Each row was made from one path, in order. Every step used is in the known rows, and no mark comes twice. Write each row's path.
Known rows:
Y -> P -> J -> D -> X: [  0.0  -9.6  -4.7 -14.6   2.7  -8.8  11.0  22.0   4.3  10.1 -21.6   5.8
  -9.1 -10.5  -2.6  -2.3  39.9  -5.1  12.0 -22.5 -24.1 -12.0  -9.8  -2.2
  -6.7   4.5 -14.4  17.4  -7.0]
D -> X -> B -> J -> P: [-20.5 -16.4   4.9   0.8  12.5  -2.9   6.6  16.2  -7.6 -13.0 -29.1  -0.4
  -8.6  -3.6   4.4  -8.2  14.2  -4.1   7.2 -16.7 -15.2  -2.2 -15.5   6.9
  -2.6  -3.8 -27.0  25.6 -19.6]
H -> Y -> P -> Q: [ 26.9  16.3 -10.3 -18.8   3.9  -3.0   3.4  27.6  -8.4   2.8 -34.5 -25.7
  -8.2  13.1  -3.5   1.7  22.3   3.4   8.6 -14.4   3.2 -24.6  -3.7 -21.4
 -13.2  12.4 -39.6   8.2 -22.9]
B -> X -> D -> J: [ -3.4 -24.8  -6.5  -0.3  11.5  14.6 -10.4  53.1  -4.5  -7.7 -33.6  -1.6
  -3.7  -3.9 -10.1  17.5  25.7   9.8   6.0 -14.9  15.5 -22.2   1.6  18.7
  -6.1  -1.9  -6.6  11.1   2.0]
D -> J -> P -> Y: [  2.2  -4.5   4.7  -6.8  -2.6   7.5   4.4  40.9 -20.3 -14.6 -44.6 -23.0
  -7.5   1.1 -12.9  -4.6  22.3  18.0 -16.0  -6.6 -15.1 -12.2  -5.9   1.3
 -10.5   3.5 -37.3   8.5 -22.3]
D -> J -> P -> L: [ 11.5  -1.6   0.2   3.7   8.6   3.9  10.4  42.7 -15.9   1.3 -55.2 -26.2
  -8.7   1.8  -5.4 -14.9  11.5  21.5 -13.5  -1.0  -3.9  10.6  -0.4   6.0
 -14.6   6.4 -18.9   5.4  -5.1]
H -> Y -> P -> J -> B -> X: [  2.4   5.5  26.8 -13.3  -4.1   7.2  33.7  23.3   4.1  10.9 -35.4 -29.8
 -22.3  -3.7  -3.3  18.8  18.6  -1.4   4.4  -6.8  -2.4 -12.2  -9.0  -1.6
 -15.4   3.0 -32.2  29.4 -23.7]
B -> J -> D -> X -> P -> Y: [ -5.4 -14.5   3.2  -3.1  14.7 -15.9   7.6  29.3   5.3 -22.6 -15.2  18.2
 -12.0 -11.9   0.8  -1.1  19.5  -6.7   2.0 -19.5 -13.2 -13.4  -7.3  -8.4
   7.3  -9.3 -11.2   9.7 -17.2]
H -> Y -> P: [ 20.8  17.6   2.3 -21.1  -4.1  -3.5  10.7  37.5  -2.6  -5.5 -40.9 -25.4
 -12.2   0.0  -2.0   6.0  19.0   8.9   0.3  -5.7   5.5 -24.2   9.7 -17.8
  -5.2  14.6 -33.5   6.5 -21.4]
Q -> P: [  9.2   8.0  -0.2  -8.9   2.0 -12.0  -5.2  40.1  -0.4  -6.3 -47.9 -18.7
  -4.5   5.3 -12.5   8.1  16.4  15.4 -10.6 -13.6  -0.5  -6.6   9.8 -12.9
  -7.3   3.4 -18.1 -12.5 -18.7]
Y -> P: [ 17.6   2.1 -10.9 -20.9  -3.6  -3.4   6.9  39.7  -4.0  -4.4 -37.7 -20.3
 -11.8   1.3  -5.6  -6.3  23.3  11.2   1.1 -10.7  -0.1 -11.1   9.0  -8.7
  -5.9   7.1 -22.9  -1.5 -17.0]
Q -> P -> J -> B: [ -3.4   6.4  20.7   6.5 -10.2 -10.3   7.1  27.6   3.2   7.9 -47.3 -33.6
 -15.7   5.5 -11.8   3.9  19.8   5.6  -5.2 -15.7 -21.7   8.2  -9.8  -5.3
 -14.6  -3.3 -19.4   4.9 -22.4]
J -> P: [  8.4   0.2  -2.3 -11.5   6.3  -2.2  -1.0  35.9  -6.0 -11.0 -46.6 -19.8
 -12.7   3.0 -10.0  -4.9   8.9  18.4  -8.8  -8.2  -3.0 -11.6   1.9 -15.1
 -10.6   8.7 -29.1   2.3 -14.9]
P -> L: [ 21.3  15.7 -13.1  -3.3   3.4  -3.3   2.6  46.0  -0.8   1.3 -53.1 -30.1
 -24.2   3.2  -9.6  -2.1   1.9  22.7  -2.9 -16.1  11.2  -1.2   3.3  -9.3
 -16.0   9.8  -5.2  -8.1  -7.2]
B -> J -> D -> X -> P: [ -5.4 -23.8  -0.2  -3.0  17.8 -15.1  -1.4  30.1  13.1 -16.5 -17.0  21.1
  -3.1  -8.6   3.5  -9.2  17.4  -6.7  10.4 -17.0  -7.0  -5.0  -0.4  -5.9
  11.4  -8.5  -4.0  11.0  -5.8]
B -> J -> P -> X: [  3.7  -7.6  -0.8  -9.3  22.0  -1.6  10.0  17.8 -14.2  -1.5 -35.0  -9.5
 -19.6  -2.8  -1.1  -6.2   4.5   2.6   3.8   0.9   2.0   4.0   1.4   0.4
  -5.2  -1.6 -33.0  21.5 -22.4]
J -> B: [  2.9  -0.8   1.5  -2.9 -20.6   5.4  -1.3  43.8   6.2  -7.0 -43.6 -28.8
 -22.6  11.1 -13.6  -1.9   7.1  15.1   7.3 -17.1   1.9 -10.0  -4.4 -15.7
 -13.7  -3.6 -14.9   3.1 -13.1]
P -> J -> B -> X -> D: [-10.6 -11.2  12.0  11.5   1.5   7.5   6.1  33.3   4.3   3.6 -31.9 -14.2
 -27.3  -5.2  -9.4  19.9  17.0   1.0   7.0 -22.2  -0.7 -18.4 -16.7   6.4
 -16.0  -5.1  -7.0  18.9  -5.6]
Y -> P -> L: [ 25.3  16.2 -10.2 -11.8   4.6  -6.4  21.3  40.8  -7.6   5.9 -45.3 -26.8
 -22.2   0.1  -1.4  -9.9  16.1  14.0  -3.4  -8.7   5.6   4.0   7.4  -6.0
 -12.5   8.4 -11.6  -6.7 -12.3]
V -> P -> J -> D -> X: [ -2.0 -13.8   6.6 -12.5   9.5 -16.9   9.8  19.9   4.2  -1.2 -19.9   3.4
 -13.3  -2.2  -6.6  11.0  27.5   0.9   0.7 -24.1 -20.4 -17.8 -19.0 -11.5
   2.7   6.4 -11.3  10.8  -5.0]
V -> P: [ 16.8  -2.2  -0.1 -17.2   3.3 -10.3   6.0  37.5  -3.5 -15.7 -36.8 -24.6
 -15.4  10.6 -10.0   7.5   9.7  16.2  -9.7 -12.3   3.3 -17.0  -0.4 -17.4
   3.5   9.3 -21.2  -7.8 -14.1]
B -> J -> D: [ 22.0 -20.8  -6.7   0.3   0.4 -11.8 -11.8  28.7   5.8 -12.7 -26.1   0.1
 -13.8  -8.9  -0.1  -5.0   5.9  15.7  12.3 -11.6  -2.9 -17.3  11.9  -8.4
   9.3  -3.2 -14.1   7.0  -7.6]
D -> J -> B -> X -> P: [-14.4 -26.1  20.4  -0.4   3.1  14.1  14.2  51.7   5.1 -10.7 -36.8 -15.6
  -5.2   6.1 -10.3   2.4  16.2   0.6   1.1 -10.1   5.3   7.3  -5.6   9.3
  -7.1 -13.3 -11.0  12.1  -8.7]
X -> B: [  5.4   1.2  -0.8   2.4  -3.3  -3.5  -5.6  37.9  -4.2 -17.7 -44.9 -24.5
 -19.8   2.2  -8.8   3.0  10.4   8.1   6.7 -27.6  -7.7 -14.9  -3.5  -8.7
  -9.1   6.6 -14.5   2.2 -14.9]
D -> X: [ -7.9  -1.3 -17.7 -21.1  -2.6   5.1  -8.8  46.2   8.7  -2.1 -37.8  -8.0
  -7.6   8.0 -15.5   6.3  18.1   7.4   8.8 -25.1   8.2 -16.1  -7.2  -6.6
 -15.7   6.5  -9.7   5.7  -9.3]

Which path is each row?
[  2.8 -14.1   1.2  -6.8   0.7   5.7  -4.5  42.2 -11.1  -7.8 -47.6 -19.8
   1.6   2.9  -9.3 -10.6  18.7  17.3  -7.0  -3.7  -8.7  -3.0   1.0   4.0
  -7.1   4.7 -31.2  11.0 -10.6] => D -> J -> P
[-14.6 -12.7   2.8  16.3  -6.0  17.1  -0.6  45.9 -14.2  -0.7 -34.1 -11.3
 -19.5   5.7 -12.5   3.1  26.2  -4.0  16.9 -12.0   1.6  -4.8 -11.6   7.1
 -12.6 -12.9  -8.9  17.0   0.4] => P -> X -> D -> J -> B
[ 12.8  -0.6  12.6   5.1   6.6 -23.4  -2.7  22.9   1.7   1.2 -39.2  -8.7
  -9.6 -10.7  -8.8   9.7  23.1   8.4  -6.9 -18.4 -27.4  -7.2   3.0 -12.3
  -2.3   2.5 -14.4  -1.8 -11.5] => Q -> P -> J -> D
[ -2.3 -10.8 -13.5 -10.7  -0.8  -1.5 -10.0  40.7  12.1  -7.2 -27.5  10.7
  -8.7  -1.5 -11.9   5.4  21.1   8.0  10.1 -26.8  -1.4 -26.3  -2.8 -15.3
  -9.3  -1.6  -5.0   5.0   1.7] => J -> D -> X
[ 17.7  -5.6   0.2   0.7   0.2 -12.7  -7.2  29.1   4.1  -1.0 -37.4 -11.6
 -18.9 -10.6  -9.2   2.0  17.4  11.6   6.5 -23.2 -19.6 -16.2  -2.1 -12.0
  -5.7  10.4 -11.8   7.1  -5.8] => P -> J -> D
[ -5.3 -10.1   4.3  -8.8  -7.0  15.0   9.5  44.6   9.6  -3.2 -38.8 -20.3
 -22.3   7.0 -15.1  15.1   4.0  14.0   6.9 -16.7  15.0 -13.2  -3.2  -5.3
 -18.3 -10.7 -13.7   8.9 -11.3] => J -> B -> X
[ -7.4 -17.4   3.0  18.0 -18.4  12.5 -11.2  52.6  -4.6  -9.8 -37.0 -16.1
  -9.1   6.2  -9.9  -3.0  24.7   9.0   9.6 -14.5  -3.1 -14.4  -9.0   5.3
  -5.6  -8.5  -8.2   8.8   2.2] => X -> D -> J -> B
[  8.7   7.0  13.6  -4.6  13.1  -5.0  25.3  10.8 -18.2  -5.2 -27.8 -14.6
 -26.0  -8.8  10.5   5.3  15.6 -18.1  17.7  -7.3  -3.5  -5.5   1.9   0.7
   0.4   2.5 -36.9  29.2 -30.9] => H -> Y -> P -> X -> B -> J
[ -3.0 -10.0  -9.8   4.8  11.0  10.6 -10.1  47.5 -17.4  -1.6 -35.8  -5.4
 -13.1   0.0 -12.2   7.3  29.7  -3.1  12.9 -12.8   6.2 -11.1  -3.1  10.9
  -9.2   0.3  -8.4  12.2  -0.4] => P -> X -> D -> J
[-12.5 -11.0   5.8   7.6   2.7 -10.2  -1.1  20.7   3.2  -3.8 -27.7   1.7
 -19.5 -11.1  -5.8   7.1  28.2  -8.0  16.5 -39.5 -32.0 -15.1 -21.6  -3.5
  -9.7   3.8  -5.1  19.6  -5.6] => P -> J -> D -> X -> B
[-15.6 -15.7  -8.7   2.3  20.1  -3.1  -1.8   6.1 -12.2  -3.3 -23.3  -0.4
  -4.9  10.0   3.9 -12.1  18.8  -9.1  15.8 -26.0 -17.9  -4.0 -27.1   3.2
 -10.9  -6.6 -33.1  27.3 -21.9] => D -> X -> B -> J -> P -> Q
[-18.5  -2.2  -6.4  -5.2  -1.7   2.1  -3.6  38.2   2.1 -11.2 -36.2  -9.2
 -13.2   3.5 -10.8   6.7  19.7  -0.7  13.3 -33.8  -6.3 -14.9 -16.0  -3.7
 -14.6   3.8  -7.9   9.8 -11.8] => D -> X -> B
[ -1.4  -6.6   4.0   8.7   4.6   3.9  -2.8  43.3 -24.9 -19.2 -37.6 -11.6
  -8.7  -5.6  -8.8   0.0  29.3  12.0 -14.3  -8.1 -14.9 -25.4  -9.4   3.4
  -6.5   0.2 -29.8   6.6 -12.3] => X -> D -> J -> P -> Y
[  5.8 -14.2  -2.9   9.7  18.4  -8.5  -3.8   6.7 -18.4 -10.6 -31.1 -16.6
 -11.7   6.3   5.0 -15.7  10.2   1.7   9.0 -19.4 -18.8  -3.7 -17.5  -2.7
  -5.5  -3.0 -38.6  19.5 -25.3] => X -> B -> J -> P -> Q
[ -2.3 -13.4   3.8  12.5  29.7  10.8  14.2  44.7 -16.0  -0.3 -42.2  -4.1
 -11.3  -9.0  -0.6   6.8  17.2  15.2 -13.5  -2.8  10.1  -5.0  -1.5  18.0
 -13.1  -2.7  -9.6   9.2   6.9] => B -> X -> D -> J -> P -> L
[-25.1  -3.6  16.4  -1.4  -1.2  -3.3  12.1  34.9  13.3   2.1 -36.2 -16.7
 -15.6   5.8 -10.2  -4.9  23.7 -12.5   6.2 -23.3 -18.1   9.5 -28.2  -2.9
 -14.0   0.0  -7.9  17.9 -14.4] => D -> X -> P -> J -> B
[-13.7   7.6  -1.1 -16.4  10.8  -5.2   8.1  46.6   3.2 -17.7 -33.5  -7.3
 -14.1   1.9 -14.1   4.5  22.7  -4.0  -7.6 -24.8  -2.1 -11.4 -14.6 -12.9
 -12.2   4.0 -12.6   0.9 -23.0] => D -> X -> P -> Y
[  0.4 -22.9 -13.6  -7.4   0.9  -6.8  -9.0  28.7  10.5  -6.0 -18.3  16.1
  -5.0  -6.0  -1.3  -1.1  15.3   4.9  19.1 -19.7  -2.7 -17.2   1.0  -2.9
   3.8  -7.1  -8.5  15.1  -4.5] => B -> J -> D -> X
[-14.0  -1.3   3.3 -12.2  16.5  -9.9   1.5  35.3  11.1   1.0 -38.3 -10.6
  -8.4  -0.5  -8.6  -1.5  25.6 -10.5   1.6 -25.0 -13.0   4.6 -18.6  -0.1
  -9.1  12.7  -7.3  14.3 -15.0] => D -> X -> P -> J
[ -0.4 -14.1   2.3  -0.7  18.5   0.1   6.0  39.2 -23.3  -9.1 -26.2  -5.3
 -15.2   4.8  -7.3  13.2  29.9  -3.1   0.7  -7.2   4.8 -13.7  -7.4   6.3
   4.1  -0.5 -13.0   6.8  -3.0] => V -> P -> X -> D -> J
[-13.3 -11.3  -1.3   4.4  -0.5  -4.0  -4.6  34.1   4.7 -15.8 -26.7   9.7
 -15.1  -4.3  -6.7   7.2  22.5  -1.6  16.1 -35.6 -16.4 -22.9 -11.0 -13.2
  -8.7  -3.8  -3.4   8.4  -2.2] => J -> D -> X -> B
[ 16.1  20.9  -0.6   1.4  11.0 -14.3   8.5  41.8  -3.7   2.7 -56.1 -25.0
 -14.1   3.9  -7.5   4.0   9.3  19.4 -16.4 -11.0   3.9   7.6   8.8  -9.6
 -13.2   2.6  -7.1 -17.9 -12.1] => Q -> P -> L
[ 12.5   0.7 -13.9  -8.8  14.8  -1.5  -8.3  25.6 -11.4  -1.4 -41.6 -21.5
  -9.8  15.5 -10.6  -9.5  13.4  13.7  -1.4 -16.2  -4.2 -13.2 -11.4 -18.9
 -19.7   5.1 -36.5   4.9 -17.2] => J -> P -> Q
[  3.6   4.8   8.8 -14.6   1.0  -9.5  14.8  20.5   5.7   8.5 -24.9   0.7
  -9.5 -12.1   0.0   9.5  35.7  -7.5  10.5 -16.6 -19.0 -24.7  -8.3 -11.7
  -7.0  12.4 -24.3  25.8 -10.3] => H -> Y -> P -> J -> D -> X
[  5.1 -16.1  17.5  -2.7  29.5 -13.4  10.9  29.3  10.0  -7.2 -31.0   1.6
 -17.6 -16.5  -6.2  13.3  16.5  -2.7  -2.9 -21.1 -10.4  -6.5  -2.8  -5.8
  -0.8   3.2  -4.8  10.1  -6.2] => B -> X -> P -> J -> D
[  2.4 -12.6  10.7  -2.1  21.5 -12.5  20.0  11.6 -19.4 -15.7 -22.7 -14.0
 -28.8   1.7   3.0   8.2   6.5  -8.9   7.5 -14.6  -4.3   1.8  -8.6   0.6
   9.4  -3.0 -23.8  14.0 -25.6] => V -> P -> X -> B -> J
[ -9.1  -2.1 -17.4 -13.8  22.1  -3.8  -7.8  39.2   5.1  -2.2 -29.9  -3.8
  -2.9  17.0 -11.1  -5.1  24.4 -10.7   9.2 -31.6   2.2  -5.5 -21.5 -13.6
 -16.3   2.1 -13.1   4.5 -12.8] => D -> X -> P -> Q
[  2.8 -16.5 -12.3  12.1  15.7   4.0 -18.8  34.2 -22.3  -3.9 -32.8  -7.1
   3.0   9.7  -5.9  -9.9  32.5   6.3   1.6 -13.2  -9.4 -18.0 -16.3   1.9
 -11.7   0.9 -29.3  12.5  -2.4] => X -> D -> J -> P -> Q
[-13.8 -11.6  12.2   6.3  15.0  10.0  10.4  27.6 -27.9  -8.0 -43.5 -15.3
 -15.1  -0.8  -7.4  -3.6  22.0  -5.8   3.7 -10.7 -17.2   7.0 -10.1   8.1
 -13.0  -0.3 -28.5  21.7 -15.2] => D -> J -> P -> X -> B
[ -4.4  10.9   0.0   5.0  22.3  -9.9  -0.6  35.2 -13.0  -2.3 -36.2  -1.4
 -18.1  -2.3 -10.1  19.2  25.7  -4.6  -2.9 -14.1   6.2 -10.7   2.6  -7.5
 -10.1  -4.0  -8.7  -4.2 -10.8] => Q -> P -> X -> D
[ -9.5 -11.7  -0.5  -5.7  14.3 -12.0  -1.3  43.4  13.1 -16.0 -25.7  15.3
  -4.9  -5.0  -6.6  -1.7  23.3  -3.3   4.3 -23.5  -6.4 -13.6  -4.4 -19.6
  -2.0  -1.3   0.1   1.5  -0.4] => J -> D -> X -> P
[ 15.7 -11.9 -14.8  -5.4  16.6  -6.2  -8.1  13.5 -11.3  -1.0 -32.3 -15.9
  -6.5  10.3   0.3 -16.8   8.6  10.2   5.3 -10.2  -4.3  -5.6  -8.2  -5.3
  -7.2  -1.7 -39.7  16.3 -22.2] => B -> J -> P -> Q
[  8.3 -20.8  16.2   8.0  22.0 -19.6  20.3   6.8 -18.2 -20.0 -12.9   5.4
 -31.4  -8.4   7.0   8.5   8.7  -9.0  10.3 -16.4 -14.2  -8.3  -5.3  -8.1
  16.1 -10.8 -18.2  12.6 -15.1] => V -> P -> X -> B -> J -> D
[ -9.1 -26.2   7.9   1.7  11.6  15.2   7.0  42.7  -1.6  -1.3 -32.1 -16.0
  -1.5  17.2 -10.8  -0.9  21.5  -4.9  10.0 -18.8   2.5   7.3 -19.2   5.3
 -14.7 -17.0 -16.8  15.8 -12.4] => D -> J -> B -> X -> P -> Q
[-18.7  -5.6  19.3  12.4  10.4 -20.4   4.7  15.8   1.7  -2.6 -30.0   6.4
  -8.7 -10.7  -3.3  13.3  34.4 -10.9   3.3 -35.0 -39.2  -5.4 -17.0  -3.2
  -6.5  -2.7  -7.7  11.7 -12.5] => Q -> P -> J -> D -> X -> B
[-19.8  -7.1  16.5  18.9   1.1   7.2   6.4  40.9 -17.0   1.3 -36.3  -7.1
  -9.1   5.6 -10.4   9.5  34.2  -8.1   4.3  -8.6  -4.9   4.1  -6.3   7.5
 -11.1 -20.1 -11.6   7.2  -6.1] => Q -> P -> X -> D -> J -> B
[  7.6  16.5   3.3  -9.3   0.6 -12.8   5.2  38.7  -8.9 -11.7 -45.2 -22.3
 -13.7   1.8 -16.1  15.3  17.8  14.5 -18.3 -16.7  -7.4 -14.6   2.9 -14.7
 -10.9   0.6 -24.6 -14.4 -30.9] => Q -> P -> Y
[  8.1  10.0   1.6 -11.7   4.4  -3.3   8.9  33.8 -14.9 -16.2 -43.5 -22.9
 -20.3  -1.4 -13.5   1.5  11.9  18.9 -17.2 -10.2  -9.4 -20.2  -4.6 -17.7
 -14.4   6.2 -36.3   1.2 -25.9] => J -> P -> Y
[ -5.2   3.6  20.7   0.9   2.2 -12.3  19.0  12.5  -1.8  -0.7 -23.0   0.7
 -16.9 -16.3   5.1  10.5  37.2 -16.9  14.3 -26.4 -32.9 -22.8 -17.5  -9.1
  -6.0   9.4 -22.7  28.9 -13.4] => H -> Y -> P -> J -> D -> X -> B
